Each row comes from the steps of one walk. Every step used is in the known rows, and no mark comes twice. Write the walk behind each row, first mark first.
Known rows:
J > K > M > H: [-12 -12   0 -15  -7   5 -19  43  -5  33  24  -7  10 -35  -3  47  10  -7]
K > M > H > Q: [ -3  -4   3   1   0  -8  -9  53 -14  41  -1  -2  25 -10   8  49  16  19]
K > M > H: [ -6  -7   5 -19  -1  -4  -8  28   3  36  20  -7  21 -16   0  40   9   6]
J > K > M > H > D: [ -4 -28 -13 -16   5  -9 -29  12  12  12  34  19 -11 -17   2  27   5   8]
D > K > M > H: [-15 -24  -1 -10  -6   6 -18  32   4  32  12  13  13 -10   2  52  10  -7]
J > K > M: [  7 -20   5  -9 -12   1  -9  41   1  20   6  -9 -12 -31  10  14  14 -24]
Q > H > J > K > M: [ 15 -46   2 -17  10  18  -7  40  21  10   2  -3  -6 -13   6   6  29 -17]
F > K: [ 12  17 -11 -23   8   7 -11  44  -8  15   8  13 -18  10   3 -20  -6 -14]
D > H: [-13  18 -14 -21  -5 -11 -14  19  -5  18  26 -20 -13  -7 -21  41   2 -15]
Q > H > D > K: [-19 -35 -27 -12  24  19 -32   5  36 -12  -2  50 -29  11 -13  15  15 -19]
F > K > M > H > D: [  8 -21 -13 -20  12 -10 -24  14   9  19  32  24  -6   7  10   9   4  17]
F > K > M > H: [  4  -3   1 -22   1   2 -14  47  -8  42  23   1  16  -5   7  23   8   2]
A > H > F: [-13  -1  -7   8   1  -3   4  23  35 -21  12  27 -15  10  -1   0  -6  -4]
D > K: [-15 -15 -13  -5  -3  14 -17  21  13   2  -6  32 -22   2  -5  24  -3 -29]
J > K: [-10   1 -13 -14  -4  10 -19  39  -3   2  11   2 -27 -36 -12  16  -2 -30]
H > F > K: [  9  18 -11  -1   1  -8 -10  50   9  -9  23  34 -18  20   6 -26  -7   2]
Q > H > F > K > M: [ 15  -8   3  -6   8  -3  -6  53  20   9  11  17   0  13  15 -19  28  -2]
M > H: [-18  13  -7 -23   6   2 -14  24   2  22  23   1  11 -16 -15  41  -5   6]

Write each row's walk:
[  7 -47  -4  -1  -5  -4 -16   8  22   9   1  30 -19   7  20  14  13 -13]	H > D > K > M
[-16 -14   0  14 -12 -14 -14  36  27  -2  29  35   8   2   5  36   5  11]	D > K > M > H > F
[ 10 -27  -9 -31  40  24  -2  16  42  -9  -3  10  -2  21 -14  -6  21   5]	Q > H > J
[ -9  15 -13  -1  -3 -13 -13  45 -21  26   4 -12  -2  -3  -9  51  10   2]	D > H > Q
[ 22 -44   5 -11  -5   7  -4  37  12  12   7  -3 -11 -12  15   5  14 -14]	H > J > K > M
[  2   6 -15  -1   3   6  -4  50  13  -8  14  34 -22  23   7 -25  -6 -11]	A > H > F > K
[-14  -6   1  10 -12 -15 -15  45  19  -2  37  19   7 -17   1  32   6  10]	J > K > M > H > F
[ -2  19 -13  -5   1  -6 -17  55   4   2  34  33  -4  15   1  -3  -7  10]	M > H > F > K
[ 18 -39   4 -20  11   6   0  19  20  18  17   4  16  15   7  20   7  19]	K > M > H > J
[-17 -44 -27  -3   7  20 -22   0  28 -10  -4  52 -40  16   0  15  -5 -28]	A > H > D > K
[-10   0   4   7  -6 -22  -7  33  25   0  34  19  15  -3   4  27   4  23]	K > M > H > F
[  0 -24  -8 -17  10 -16 -21   0  18  15  30  18  -2  -3   4  22   5  20]	K > M > H > D
[ 23  -7   7   0  -7 -14  -2  49   9  11  16  16  -5  14  26 -20  11   0]	H > F > K > M
[ 11 -54  -1 -13   6  14  -8  22  21  15  13  20  10  20   8  30   7   8]	D > K > M > H > J
